Each row was made from one walk, in order. Every step used is in the known rows, and no mark comes twice. Write each row's walk.
Known rows
zapet > rerip > zefo: [ 14   5  16  -3   7   7 -31  17   1  -3  -5   2 -11   8 -51  -1  14   2
 -20 -17 -11  -1  -6   4   2   8  -9  15]
zapet > rerip > zefo > guze > pimod: [ 21  16  28 -34   9  63 -24  12   7  -7  -2  12 -29   4 -46 -21  -4  -6
 -40  -9  -3  -3   4   7 -16  14  -9  13]
rerip > zefo > guze: [  8   6  17 -40  12  24  -5  11   0  -4  -2   9  -9   0 -30   1 -30   2
 -26   0  -5  12   5   8   5  -1  -9  -5]
pimod > guze: [ 19   3   2 -32 -13  18   6  -6   0   0  -5   7   6   0   3   3  -6   3
  -4   5  18   0  17   3   5 -13  -1  -5]
zapet > rerip > zefo > guze > pimod > vedod: [ 27  12  26 -40   1  60 -15   7   0  -5  -7  15 -44   2 -40 -14 -10 -15
 -38 -13 -10  -7   2   2 -51  28 -13  12]
vome > nani > zefo > fupu: [ 25   2  30 -17  22  19 -18 -22  -2  -7  26 -16  10   2  12 -27 -21 -27
   5 -16 -16   4   3 -13  -9   0  35  -5]
vedod > pimod: [ 16   1 -22  -8   8  19   2   3   1   5   5  16 -12  -3 -10  21  11  -6
  -8 -10   5   6  -1  21   1   2   1  -8]
vome > nani > zefo > rerip: [ 42   2  82   6  22  14 -22 -15   0  -9   5 -20  -5 -14  30 -43   8 -17
   2  14 -21   3  -1 -26 -10   6  32  -6]
fupu > pimod > guze: [ 18  11 -23 -30 -12  60   5  -2  -3  -7  -4   8  -8  -2 -12   0 -25   5
  11  12  19  -1  21  24  -5 -12  -3 -10]
guze > pimod > bezo: [  0   6  -3 -23   7  47  10   2   6  -8  -2   2 -17   3  -6 -31  -2  14
 -18  10  -9 -22  -1 -17  -8   4   3   6]
zapet > nani > vome: [-23   0 -10  16   7   8   0   6   2  -2 -24   3   8  -7  11  15  -5  -9
 -23 -22 -14  16   2  11  -3  -5  12  13]
vome > nani > zefo > guze > pimod: [ 44  10  57 -19  23  64 -14 -20   2 -10   8  -4 -11 -14  33 -40 -33 -27
 -15   2  -5  -3   9  -3 -18   5  32   0]
zapet > rerip: [  9   3  11   6   0  -6 -28   2   6  -1  -2  -2  -9   3 -10   4  18  -3
   3 -19  -8  -6  -3   6  -2  16  -1  17]
guze > pimod > vedod: [  5   5   0  -6  -9  49  12  -6  -4   0  -4   3 -23  -1  -1 -14   2 -13
 -15   5   6 -13   3  -3 -53  10  -2   2]
nani > zefo > fupu > pimod > guze: [ 10  14  -6 -51   2  76   0 -10  -5 -10  17  -9  -7   2  -9 -11 -30 -16
  21  13  13  -2  20   6 -13  -6   9 -13]
zefo > rerip > zapet: [ 14  -7  32   1   6   0   1  -2   0   1  -4  -9 -33   0  26 -41  14   4
   2   9  -9  19  -3 -17  -7  18  -6  -9]
vome > nani > zefo > guze: [ 39   2  54 -17  26  22 -22 -16   0  -8   6  -5  -1 -15  36 -18 -42 -23
   3  -7 -17   3   8  -1   3   3  30  -7]
zefo > guze > pimod: [ 13  12  14 -33   4  56   7  -6   7  -4   4  11 -15  -4   7 -16 -19  -8
 -20   8   5  -6   9  -1 -17   5  -3   2]
vome > nani > zefo > rerip > zapet: [ 44  -7  74  17  27  11 -18 -13  -2  -6   0 -24 -27 -13  54 -63  -1 -18
   7  -1 -19  20  -4 -23  -8  15  28 -10]
vome > nani > zefo: [ 33  -1  43  13  20   9 -21 -13  -2  -7   4 -14   5 -12  28 -17 -16 -19
   5  -6 -10   2   1  -2   2  -2  34  -3]
nani > zefo > guze > pimod > vedod: [  9   9  40 -28   8  65   0  -7  -6  -6   1   0 -35 -15  27 -18 -23 -31
  -7  12  -5 -10   7  -8 -53  21   6  -5]
rerip > zapet > nani > zefo > guze: [ -6  -7  39 -10  26  15  -1  12 -11  -2  -3 -13 -37  -9  57 -18 -44 -24
   8 -33 -17  17   6  19   5  13  21   4]
fupu > zefo > rerip > zapet > nani > vome: [-12  -6 -15  25  12  57   3   0  -2   0 -31 -13 -37 -11  15 -27   9 -13
 -13 -14 -19  30  -5 -26 -10  15   2   3]
rerip > zefo > fupu: [ -3   4  -8 -38  11  19   0   7  -1  -1  19   2   3  17 -54 -14  -8  -2
 -27  -8  -3  13   0  -7  -6  -3  -7  -6]
rerip > zefo > guze > pimod > vedod: [ 13  10  19 -44   3  72  10   6  -5  -4  -5  15 -33   1 -26 -17 -27 -13
 -44   6   1  -2   4   1 -49  10 -11  -6]
nani > zefo > fupu > pimod: [-13  11  -9 -19  19  56  -6  -5  -5 -10  24 -12  -9   3 -12 -17 -24 -18
  25   8  -3   0   3   8 -17   7  11  -9]
zefo > nani > vome: [-18   3 -37  17  10   8  -7  -2  10  -3 -25  -2  12 -12  16  25  -9 -18
 -21  35 -15  16   3 -32 -14  -4  -3  -3]

Write each row's walk
[ 10  12 -32 -57 -11  69  13 -12  -2  -8  13   9  -2  11 -25  -7 -34  -3
  11   2  18   2  24  13 -14  -9  -3 -12]  zefo > fupu > pimod > guze
[  5   6 -19 -24   6  62   3  -9   0  -1   1   2 -16  -7 -14   0 -24  -5
   6   1  -1   0   1 -16   3   9  -7  -6]  fupu > zefo > guze
[ -5   8 -24  17  15  14 -37  15  12  -7 -30  -3  -4  -3 -31  26   5 -16
 -45  19 -26  16  -5 -26 -12   7  -9  13]  zapet > rerip > zefo > nani > vome
[  5  14 -24 -47  14 109  12  -7   3  -8  -3   2 -33  -3 -19 -28 -26   7
 -13  12  -9 -21   0 -33  -5  11  -5  -2]  fupu > zefo > guze > pimod > bezo
[ -5   2  66   4  15   5  -8  10  -9  -5   0 -24  -8  -9  25 -27  17 -22
   3   0 -27   3  -2  -6 -15   4  24  12]  zapet > nani > zefo > rerip
[-12   8 -40 -49  14  55  13  -2   3 -13  14   1 -12  14 -34 -26 -32  12
  12   0 -19 -11   4   3  -4   9   2  -5]  zefo > fupu > pimod > bezo
[  5   7   0 -29   8  10 -27   9   2  -4  14  -1  -8  19 -64 -10  10  -6
 -23 -27 -12   5  -4  -2  -9  14  -8  12]  zapet > rerip > zefo > fupu
[  3  14 -20 -30   9  56 -23  10   0  -9  15   2 -19  19 -80 -12 -10  -2
  -8 -21  -9   3   0  16 -15  15 -11   6]  zapet > rerip > zefo > fupu > pimod
[  9  -5  58  12  19   8  -9  -2  -2  -2   0 -22 -37 -10  48 -44  16 -10
  14  18 -13  18  -7 -26  -8  21   6  -9]  nani > zefo > rerip > zapet
[  1   4 -25  -3  -6  46   9   0  -8  -5  -4   4 -29  -3 -13   1 -24  -9
  18   1  -1  -5   3  17 -45  14  -4  -8]  fupu > pimod > vedod
[  7   6  -8   4  13   0 -33  19   1  -4  -9 -10 -10   7 -40  12   2 -14
 -27  13 -19   3  -1 -18 -13   7  -7  13]  zapet > rerip > zefo > nani
[  4 -10  31   5   8   0   8  12  -8   2  -8 -12 -33   2  26 -39   5  -6
  -4 -22 -21  20   1   1 -11  11   8   8]  zefo > rerip > zapet > nani
[-12  -9  24  23  22   1  -3  11 -16   0  -2 -23 -31  -4  47 -21 -19 -19
  11 -33 -12  14  -1  13   2   6  23   8]  rerip > zapet > nani > zefo
[  5   4  63   3  15  10 -12  -2  -1  -5   2 -20 -11 -10  20 -21  22 -12
   8  29 -15   2  -6 -29 -12  10  10  -4]  nani > zefo > rerip
[ -9   3  15 -19  17  11  -6 -10  -3  -3  22 -15   2   3   3  -8  -6 -20
  10  -1  -8   2  -1 -16  -9   6  11  -4]  nani > zefo > fupu
[  9  14 -15 -27   4 106   7 -12   0  -3   3   4 -25  -7 -17 -17 -18 -12
 -14  10   9  -8   3 -20 -17   8  -6  -3]  fupu > zefo > guze > pimod
[ -2   8  40 -25  11  60   7   3 -14  -5  -2  -5 -35 -12  31 -13 -31 -39
 -13 -16 -12 -11  11  11 -58  13  20  10]  zapet > nani > zefo > guze > pimod > vedod
[ -3  -7   4  13   8  45   9   5 -13   3  -6 -21 -46   0   9 -43   5  -8
   2 -22 -16  16  -6 -19 -11  13   5   5]  fupu > zefo > rerip > zapet > nani
[ 15  14  22 -40  11  66   5   6   3  -5   1  13 -20   1 -31 -20 -20  -3
 -45  12   4   4   6   0 -12  -2 -11  -3]  rerip > zefo > guze > pimod
